Known rows, with every step that occurs
zipa gibu livuva raraz: [ 16   2   0   9 -24  23  -4  -4   0  -1 -18  16  28   7  -6   9  -1  13
   2   5   8  29   6 -16  -4 -31 -10 -14  10  -3   4 -15 -12   2  -2  -8
  -7  -6   1  -8   4  12 -17 -22   5  21  -9   9  -2  13  12   2  -4 -20
 -21  11]
zuved raraz zipa bamo: [-10 -12  19   7  -3  -3   2   0  -6  11   1   7  14 -12 -16  12  10   0
  -9   7   1 -18  13   2   0  12   6 -24  -3   7   7  -1 -19 -14  -8   8
 -15 -11  -1   3 -14   5   4   5   7   6 -19 -18  -2  13  -5   4 -16  -2
 -23   5]
zuved raraz vanesu bamo: [-13  -8   6   3   5  -6   7  14  -1  14 -14  -5  -1 -35  -4   5  -6   1
 -17  11 -10   3   9 -12 -17   9  -6  -3  -1   1 -24   0   0   2 -24  -3
   0  -4   8   0 -17  15  11  -2  10  -9  15 -23  -7  10  -6 -12 -11  -4
  -2   8]
monuza zipa bamo: [-12  -8  14   2   3   0   6   3  -4  -2   5  16  16  -6  -2   9   0  -9
 -20   7   0  -5 -13  -2  -3  11  -9   0  -2   3   2   4 -13 -15  -7  11
  -4  -1 -10   6  -2  -3  -1 -12  -6  -1 -24  -5   5   4 -19  12 -20 -10
  -7   4]
zuved bamo pibo: [-17   5  -3   1  -4   5   7 -12  -1   8 -15 -20  25   8   1   4  -7 -16
 -14  12   0  -1   0  -6   8 -14   1  14  -9  13 -18   0   5  -8   6   1
   4  -5  15  15 -12  -3  19  10  -7   7  -5   0  -9   5 -13 -15   1   6
 -13   4]
raraz vanesu gibu: [  1  -6   4 -10  14   8   4  21 -15  12  -4  -2  -4 -17  20  -3 -15  -6
 -20   8  -2  -2  11   8 -15  -6  -8  -7  -7  13  -1   7   2   1 -13  -2
   9  -2  -8   1   2  14  15 -20   9   0   7  -9  -4  -4   4   1   7  13
   2   7]
babaki raraz: [ -7   3  -5  -6  -3  -6  -2 -12   5   2   0  -3  -7 -11 -10   3   3  13
   4  -4  -5  11   4  -6 -11 -10   0  -7   6   1   8  -8  -9  -2   4  -1
   1   8   1  -7  -2   8 -11  -8   3  -2  12  10  -4  -1  -2  -1  -3  12
 -11   3]
raraz zipa gibu: [  1  -4   3  -2 -14  18   2  17  -5  10 -16  11  15   3   3  -2  -9  -7
 -11  -2   8  -1   6   8  -2  -9   1 -12   4  -5   5  -2 -25 -15   4   8
 -10  -7  -4   7   8   3 -15   1  12  11 -20  -3   4   4  -1   0  -2  -4
  -8   8]
gibu livuva raraz zuved: [  3  -1   1   0  -6  27   2  -1   1   8 -12  33  24 -10  -4   5  11   5
  14  14  -9  23  13  -8  -8 -23  -5 -22  10   2   2 -15  -1   3 -16 -20
  17  -6   3 -11  22   1 -23 -22  -3  19  19   2 -10  15   8   8   9 -11
 -17   2]
zipa bamo: [ -3  -2   7   1  -4 -15   0 -12  -5   2   3   4   9   1 -10   4   5  -6
 -10  12   3  -7  -9  -1   2   6   1  -3  -7   6   1  -1   1  -7   2   7
  -4  -5   4   1 -11  -3   7  -6  -3   4 -15  -7  -4   1 -10   3  -8  -1
 -13  -4]
babaki gibu livuva monuza vanesu: [  2   3   8  11 -11  20  -4  11   8  -6  -7  24  15  -8 -16  -4 -13  -3
  11   3 -11   3   7 -10 -18 -13 -39  -5  11 -14  13 -11   4  10   4  -6
   1  -3 -14 -11   3  -6   8 -18 -16  21   2  28   3  20  16  -3  14  -2
 -28   2]
livuva raraz zuved: [ -8   0   0  -6  -8  22  12  12   5  12  -5  28  11 -13  10   6  17  -2
   9  15  -8  15   6   4 -10 -20   4 -20   8   4   1 -13  -6  -2 -11 -18
  21   0   4  -5  14   7 -14 -12  -2  12  16  -6  -9   9   2   3  -2  -5
  -4   3]
raraz zuved bamo: [-17   0   4 -13   1   5  16  -4  11  14 -17   2  20  -5   7  -8  -3 -18
 -10  17  -6  10  10   7   2 -13   3  -4  -7   9 -20  -8  -6 -14 -18  -3
  24  -9  10   4   3  -6  -5  -5  -6   3   9 -15  -8   3  -3 -13   2  -3
  -3  -8]
raraz vanesu gibu livuva: [ 11  -6   5  -4  14  15  -5  10 -18   7 -10   4   9 -13   8  -7 -20   1
 -15   9   0   5  14  -2 -12  -8 -16  -9  -5  10  -1   3   6   7 -18  -3
   5  -7  -9  -5  10  10   8 -29   6   5   8  -1  -4   1  11   8  15   8
  -9   5]
gibu livuva raraz zipa: [  8  -6   8   2 -11  30   0   5   2   3  -9  37  19  -2 -20   5   0  13
  22   7  -5   8  26  -6  -9 -12  -6 -20  15   7  21  -4 -13   0  -4 -10
  -1  -1 -14 -10  24   1 -22  -9   6  21   1  10  -5  12   8  20   2  -4
 -25  11]
babaki monuza zipa bamo pibo: [-23   1  13  13  10  -1  -8   5  -8   0   4   1  23 -15   8  20   7 -12
 -28  11  -1  -7 -23  -3  -2  -2 -15   7  -5 -13  -8  19  -7 -12  10  -1
 -18   3   4  14 -12 -10   6 -10 -14   0 -10  13   4  10 -18  11 -17   9
 -25   8]
raraz zipa gibu livuva: [ 13  -5   5   4 -12  22  -9   7 -10   5 -23  13  25   5 -12  -5 -14  -1
  -7  -4   7   8  13  -2   2 -10  -8 -15   6  -7   6  -4 -20  -9  -1   5
 -14 -12  -6  -2  16  -3 -26  -8   8  17 -16   4   3  11   8   5   5  -6
 -16   8]
zipa gibu livuva monuza: [  8   2   3  18 -10  18 -11   1   4  -4 -19  25  33   5  -4   5  -6  11
  -4  -2   1  12   6  -5   0 -26 -22   1   6 -20 -13   0  -7  -1   2  -1
 -13  -7  -2  -7  -5 -12 -22 -27  -4  14  -3  12   7   8  22   1   9 -12
 -25   6]
raraz vanesu gibu livuva monuza zipa: [ -8 -10  16   6  26  37   3  31  -8   0  -7  40  25 -22  19   9 -19   5
 -17   4 -13   3  18   5 -20 -13 -39  -1   5  -3  -6  17  -7   3 -23  -3
   3   0 -28  -5  13  -4  -7 -45  -3   5   7   6   9   4  15  20  11   2
 -19  16]
zipa bamo pibo: [-11   0  -1   7  -7  -6  -7 -12 -19   7  -1  -2  20   2  -7  11   8 -16
 -16  15   2  -8 -18  -5   6  -2   7   4 -11   9  -6   1  13  -9  14   2
 -10  -6  17  12 -14  -1  19   1  -6  11 -17   1  -7   6 -18   2  -4   9
 -16   3]
bamo pibo: [ -7   3  -9   7  -3  10  -5   0 -14   6  -6 -11  11   0   4   8   2  -8
  -7   2   0  -2  -8  -4   3  -8   4   7  -3   4  -7   2  12  -1  14  -4
  -5  -1  13  10  -1  -1  11   6  -2   7  -2   7  -4   4 -11  -3   5  10
  -6   6]
raraz vanesu gibu livuva bamo pibo: [  0 -15  -4  -4   0  31 -17  12 -27  15 -25  19  21   6  -8  -5 -28 -12
 -21   9   1   2  16 -15 -10 -13 -17  12  -9  26  -8   8  25  13 -17 -13
   1  -7  12   1   9   6  12 -35  -3  16  11  10 -12  13   5   5  13  10
 -21  11]
monuza vanesu: [  1   5   2 -13  -5   1   4   9   8  -2   2  14 -12  -9  -5  -6  -7  -8
  -5   8  -3   5  -4  -5  -8   8 -13  -5  -3   4  10 -10   5  -5   2  -4
   4  -1 -10   2   5   8  10   3  -1   9   4  -3  -4   6  -4   0  -8 -10
   9   5]
gibu livuva: [ 12  -2   1   8   0   6 -10 -12  -5  -4  -6   6  12   1 -12  -2  -7   7
   3   1   1   8   4 -10   3  -3  -9  -2   2  -2   2  -2   5   6  -7  -4
  -2  -4  -1  -6   9  -7  -7  -9  -1   5   2   7   0   6   9   6   9  -4
 -11  -1]
babaki bamo: [-11  -9  -5 -12  -6  -9   2   4  13   2  -3  -5   4   5  -3  -4   4  -5
  -5   9   6   4   6  -8 -14   6  -2  13   3   7  -8  -3   1   9  -1   5
   9   5  13  -1   1  -7 -11  -3   1   1 -10  11  -5   1  -7  -5   3   1
 -13   5]
livuva raraz vanesu bamo pibo: [-15   1  -8  -3  -7  17   9  16 -10  19 -21  15  11 -25   0  13  -2  -6
  -8  25 -11  12  -2 -15 -24 -12  -3   6   5  12 -17   1  12   2   1 -17
  12   3  14   4   1  14  10  -5   6  12  17  -3 -15   8 -20  -2  -6   6
 -11  17]
raraz vanesu bamo pibo: [-16  -1  -9  -2   2   1   3  15 -15  17 -22  -4   5 -23   0   2 -13 -16
 -21  17  -9   0  -7 -11 -14   2  -3  14  -4   7 -25   8  19  -1   2  -7
   5  -2  17  10  -1   5  13   1   3   5  12  -5 -11   3 -25  -4   1  12
  -3  10]
vanesu gibu livuva bamo pibo: [  0 -18  -4   4  -5  30 -16   1 -28   4 -19  14  31  25 -18  -6 -20 -11
 -10   3   8   1  12 -18  -4 -26 -17  18  -5  18  -2   3  20   7  -6 -10
   1  -4  16   6  -1   2   9 -24  -7  12   0  18  -9  10   8   2   7   0
 -18   5]
zuved raraz: [ -5  -4   7  11  -1  -3   1  -2   1   1   2 -13   3 -10   0  14   9   8
  -4  -5   1  -1   8  -7   0   0   1 -12   1  -3  -7  -6  -6   3 -12   0
 -10  -4   4  -1 -17   9   7   4   4  -5   4  -9  -1  11   8 -10  -8  -7
  -7   5]
vanesu gibu: [  2  -9   3  -3   8   7   6   7 -13   1   2  -5   3   3  10  -5  -9  -7
  -9   2   5  -1   9   5  -9 -16  -8  -2  -3   4   7   2  -4  -6  -4   3
   9   1  -5   6  -7  10  13  -7   2  -4  -2  -2   0  -8   6  -1   4   4
   7   0]
gibu livuva bamo pibo: [ -2 -10  -8   6 -14  22 -21  -8 -13   2 -20  20  27  22 -29  -1 -14  -3
  -1   0   3   2   3 -22   3  -8  -9  19  -4  13  -7  -1  24  12  -3 -12
  -9  -6  22  -2   7  -7  -2 -15 -11  18   4  20  -9  16   0   5   4  -3
 -24   4]
raraz vanesu bamo: [ -7  -2  -1 -10   4  -5   8  15  -1  13 -16   5  -5 -27  -2  -7 -14  -6
 -12  15  -9   4   2  -7 -17   9  -7   7  -1   1 -17   4   8  -1 -12  -4
  12   0   5  -1   1   3   1  -8   5  -4  15 -14  -7  -2 -13  -3  -4   2
   4   2]
babaki monuza vanesu bamo pibo: [-15   7   0  -1   0  -7  -2  15   9   0  -9   4  -2 -24 -10  -3  -9 -20
 -18  22  -6   5 -13 -15 -17  -7 -28  19  -4 -16 -12   6  16 -11  19 -16
   4   7  10  15 -14   1  18   4  -9   0  23  10  -5   5 -17  -8 -14   3
  -2   7]
gibu livuva monuza vanesu: [  5   6   8   4  -3  13  -5   8  14 -10  -6  42   9 -11 -17  -1  -9   6
   6   9 -10   7   8 -10  -9  -4 -32  -1   3  -8   2  -4  11   1   2 -12
  -1  -3 -16  -7   3 -10  -4 -18 -11  17  13  10   1  11  15   9   6 -10
 -16   6]

Rows
[  9  -1  -1   0 -20  16   5  11  -1  11 -34  24  21 -19  -9   4 -15   4
  -9  20  -3  31   6 -22 -21 -20 -18  -4   7  -2 -14  -9  -7   1 -15 -12
   5  -6   5  -8   4  16 -14 -27  11  17   5  -6  -6  13  -1  -2  -6 -19
 -17  14] : zipa gibu livuva raraz vanesu bamo
[  5  -3   8  12 -11  29 -10  15  -1   4 -23  40  34   2 -11   2  -8   6
  -2  -3  -1   0  20   3  -2 -21 -18  -8  11 -18  -2   3 -23  -8   4   0
 -16  -9 -10  -6   9 -13 -33 -20   2  20 -10  12   8   9  21  11  11  -4
 -30  12] : raraz zipa gibu livuva monuza
[-16   2   4 -13  -8  19  24   0  17  15 -14  17  24  -5   8   3   5  -9
   5  25  -7  19  16   2  -6 -26   0 -11   1  15 -10 -15 -10 -10 -18 -12
  31  -4   5  -2   4   3  -7 -10  -4  11  13 -11 -13   8   1 -11  -7 -10
 -11  -1] : livuva raraz zuved bamo
[ 13  -9   5   6  -2  26   2   1 -10  -3  -4  15  22   6  -2   4  -4   8
   9  11   4  17  21 -11 -15 -32 -20 -14   7   7  14  -4  -3   2  -9 -11
  12   2  -9  -5   5  13  -1 -24   4  10   3  10  -6   5  17   9   5  -6
 -16   7] : vanesu gibu livuva raraz
[-19  -3  11  24   7  20  -7  -2 -14  -5  -8  34  50  -5  -8  25   3  -3
 -16   9  -7  -6 -12 -12  -1  -9 -26  10   2  -8 -11  12   1  -6   5   0
 -17  -5  -3   5  -2 -19  -5 -23 -17  16 -17  14   5  14  -8  20   0  -2
 -37  12] : gibu livuva monuza zipa bamo pibo
[  8   2   3   5 -13  24  -2  10  -7  10 -14   7  13 -15   0   5  -4   9
  12   9 -11  15  14 -11 -20 -16 -15 -21  13   7  14  -9  -2  24 -13 -12
   3  -3  -5 -21  18  12   2 -25  -1  22   5  19  -6  22  11  -1  12   8
 -37   8] : babaki gibu livuva raraz vanesu
[  3  -2   4  -2 -22  32   8  22   2  10 -14  28  17   0   0   8   2   2
   4   5   5   9  15   4 -11 -23   0 -22  12   1  15  -8 -30 -14   4  -3
  -3  -3  -7  -2  10  14 -19  -6  14  20 -17   1  -1   9   4   3 -12 -11
 -13  17] : livuva raraz zipa gibu
[  5  -7   8  11 -17  35   1  10  -6   6 -11  19  23   2 -18   0  -3   2
  27   2  -5   4  26  -6 -17 -21 -10 -26  23  -2  32  -8 -18  10  -1  -4
   0   0 -13 -14  22   4 -11  -7   0  25  -9  27  -5  20  11   7   9   4
 -37   7] : babaki gibu livuva raraz zipa
[  3   3  13 -10  10   0   0  21   8  -5  10   5 -12 -17  12  -9 -11  -9
 -16  14   1   4   5   4 -19 -13 -33  -5  -5  -9  13   6  -1 -10   5  -9
   7   7 -16   5 -15  12  22 -15  -3  -3  16   6   1  -1  12   0  -9   4
   2   4] : babaki monuza vanesu gibu
[-12   1  -9  -8  -9   3   8  13  -5   6 -14   9   2 -12 -15  -3 -13 -24
 -18  20  -4   5 -15 -19 -17   1 -17  16  -2   0  -9  -5  19 -15  14  -7
  10   2  11  18  -6   7  20  16  -3   7   8  -1 -10   8 -27  -7  -7  -6
  13   8] : monuza vanesu bamo pibo
[ -6 -13  -3   9 -19  43 -16  10 -18   0 -30  23  41  23 -12   6 -23  -8
 -25  -7  11  13  -8 -23   1 -17 -22  20   2   2 -12   0  -1  -2 -10  -2
 -16  -8  14   9  11  -2 -16 -24  -7  18 -22  21   3  23  -7   1 -10 -22
 -17  17] : monuza zipa gibu livuva bamo pibo
[  4  -6   8  13  12  20  -3   4  -5  -6  -5  26  28   1  -1  -1  -9   6
   2   3  -1   1  22   1  -9 -27 -29   1   4  -9  -3   8   1   1  -4  -5
   3   1 -11  -4  -5  -9  -2 -30  -5   5   7  13   4  -3  26  10  16   2
 -18   4] : vanesu gibu livuva monuza
[ -5  -4   4   4  -6  21   5  17  -2  -1  -9   9  16   1  16   8 -10  -5
 -25  -8   8  11 -10   1  -3  -9 -12   0   5 -13  -3  -1 -26 -16  -8   9
 -10  -3  -8   8   5   6 -14 -10   2   0 -24   0  12   8  -8   0 -13 -19
   6  11] : monuza zipa gibu
[-21  -5   6   8   2  10   1   1 -19   4   1   6  25  -4   2  17   3 -16
 -26  10   2  -8 -23  -6  -1   2  -5   7  -5   6  -3   8  -2 -14   7   7
 -11  -2   4  17  -1   0  11  -1 -10   6 -25   1   0   8 -27  10 -13  -1
 -13   9] : monuza zipa bamo pibo
[ -3  -7   9  -7   0  32  19  -2   1  11 -20  15  41   2   5  -4  -9 -10
  -2  28  -2  26  30  -3 -13 -47 -18 -17   1  14  -4 -14  -9 -10 -27 -13
  36  -6  -1   0   5   5  -5 -26  -3  13  12  -6 -14   7  13  -3   7 -11
 -19  -2] : vanesu gibu livuva raraz zuved bamo
[ -9  -7  19  16   6  14  -2   0   1 -10  -2  47  37  -6 -11  16   0   4
  -6   8  -8  -2  -2  -6  -4  -3 -29   4   5 -11  -2   8  -9  -8  -8   4
 -11  -4 -16  -4   0 -22 -15 -31 -14   9 -13   6  10   7   1  21  -5 -10
 -31   5] : gibu livuva monuza zipa bamo
[ 11  -9   4   7  10  14  -5  -4 -18  -4  -5   2  18   6  -2  -8 -15  -2
  -5   3   6   6  16  -5  -4 -20 -18  -4  -1   2   7   0   1   0 -10   0
   6  -3  -7   2   2   4   3 -17   2   2   1   6  -1   0  13   7  13  -1
  -4   0] : vanesu gibu livuva
[ -7  -4  12  16  11  28  -1  11   8 -12  -4  41  27  -6  -2  11  -6  11
   2  -5 -10   3   7  -4  -8  -8 -29   5  12 -16  -5  10  -8  -1  -9  -2
  -5   3 -20  -5  12 -18 -24 -26 -11   3   1  15  12   7  11  18   5 -11
 -21   9] : gibu livuva monuza zipa
[  3 -20  10   8 -24  30 -15   9  -2   8 -29  27  32  14 -30  -1 -16   5
  -6  -8  10   5  27 -16   0  -9  -9 -12   4   5  -2 -10 -21  -1 -24  -2
 -23 -16   8  -6  -2   4 -21 -18   6  18 -13   1  -1  29  16  -6 -10 -23
 -30  12] : zuved raraz zipa gibu livuva bamo
[-12  -9  -8  -3 -13  19 -12   4  -9   8 -14  16  15  19 -16   2  -7 -11
  -4   1   2  -3  -3 -13   2  -5   0  23  -5  16  -9   3  18   7   3  -9
  -3  -1  22   4  -2  -2   7  -6  -8  12  -1  14  -8  12  -7  -1  -4   2
 -14   5] : livuva bamo pibo
[ -5 -12  15  15  22  37   4  18  -5 -12  -2  39  31  -3   6   6 -15   4
  -7  -3  -3   3  15   1 -15 -24 -40   4   9 -11  -1  13 -13  -7 -12   0
   5   3 -26   1   4  -9 -13 -34  -7  -1  -2  11  11   0  18  18   6  -6
 -14  10] : vanesu gibu livuva monuza zipa
[  2 -13  -4   3 -27  38 -23  13 -17  13 -36  31  40  25 -28  -3 -22 -10
 -12  -3  10   2  11 -16   3 -16  -6   7   2   9  -4  -3  -1  -4   1  -4
 -16 -12  18   4  16  -6 -19 -12   0  28 -18  18  -4  22   0   3   2  -6
 -30  13] : raraz zipa gibu livuva bamo pibo
[ -4  -2   0 -15  -8  -4  12  13   8  -2  -8  17 -11 -14 -18 -12 -15 -15
  -8  19  -5   9  -5 -16 -22   6 -22  10   1   1  -1  -8   7 -15   1  -5
  16   3  -3   7  -4   7   9   8  -1   0   6 -10  -4   2 -17  -5 -13 -15
  17   2] : monuza vanesu bamo
[  9 -21   4  -2  -3  23 -10   0 -11  -1 -13  21  20  25 -22 -12 -25  -2
  -1   2   9   5  22 -14  -8 -18 -22   9  -2  16   6   0   7   6 -20  -6
   7  -2   3  -5   0   0  -2 -31  -5   6   2  12  -5   5  16   5   3  -8
 -11  -2] : vanesu gibu livuva bamo
[ -3  -8  10  10 -12  15  -1  16  -4  12 -13   0  15  -9   0   8   0   2
 -14  -6   8  -2  14   2  -1  -9   4 -23   5  -7  -2  -9 -32 -14  -8   8
 -23 -11  -1   5  -9  15 -10   6  17   7 -18 -11   3  16   5 -10 -10 -11
 -13  14] : zuved raraz zipa gibu
[ 14   5   1   1 -17  22  -4   8  -1   8 -23  17  20 -14   5   9  -7  15
  -8  10   1  29  10 -10 -10 -21 -12 -19   6   5  -2 -11  -6   9 -14 -11
  -7  -9  -1 -13  12  15 -15 -33  11  26   1   3  -5  17  13   3   0 -12
 -26  17] : zipa gibu livuva raraz vanesu
[  7  -5   5  11  -5  26  -4   6  -8  -5 -17   8  28   2   3   5 -16   1
 -22  -7   8  19  -7 -12   0 -11 -23  -3   7 -15  -4  -3 -22  -8 -14   6
 -11  -7  -8   4  12   0 -23 -19   0   6 -21   4  12  12   0   5  -5 -24
  -7  10] : monuza zipa gibu livuva
[-16  -4 -11   5  -2   1   3   2 -13   6 -16  -4  15  -4 -13   1  -8 -19
 -10  12  -1   0 -10 -14  -7  -9  -4  20   0  -5 -20   3  12 -10  13  -3
   5   2  19  15  -8  -1   8  12  -2  -2   4   0  -6   0 -21  -6  -1   3
   4   4] : vanesu bamo pibo
[  9   8   5   6 -18  18  -6  11  10  -7 -18  37  20  -6  -9   1 -14   3
 -10   6  -2  16   4 -11  -8 -18 -35  -4   3 -15  -5 -12  -2  -7   4  -5
  -8  -9 -11  -6  -3   0  -8 -25  -4  23  -2   8   5  14  18   0   0 -21
 -15  10] : zipa gibu livuva monuza vanesu
[ 11 -16   6 -15 -10  24  -6  14  -3  -3 -12  35   7  14 -28 -19 -32  -9
  -8   8   5  10  18 -19 -17  -9 -37   6  -5  22  14  -7  15   0 -18 -11
  12  -4  -6  -3   2  10  11 -27  -5  12   4   7  -7  11  11   5  -5 -20
  -2   3] : monuza vanesu gibu livuva bamo
[ 15  -4   6  -8   3  13  -1   6 -11  -7  -5  12   3  -2  -8 -13 -23  -7
 -10  11   3  13   9 -10 -16 -11 -31  -8  -3   5  17  -7   9  -5  -6  -6
  10  -5 -16   2   5  13  11 -14  -1  10   4   1  -3   6  10   6   5 -10
   4   5] : monuza vanesu gibu livuva
[ -4 -12  -8  14 -21  29 -19  -2 -18   6 -23   0  32  23 -25  -5 -18 -13
   3  -5   4   0   2 -24  -4 -17 -15  14   5   8   4  -5  17  20  -1  -7
  -7  -4  23  -5   6  -2   8 -15 -18  21  -9  37  -9  27   2  -9  13   6
 -35   1] : babaki gibu livuva bamo pibo
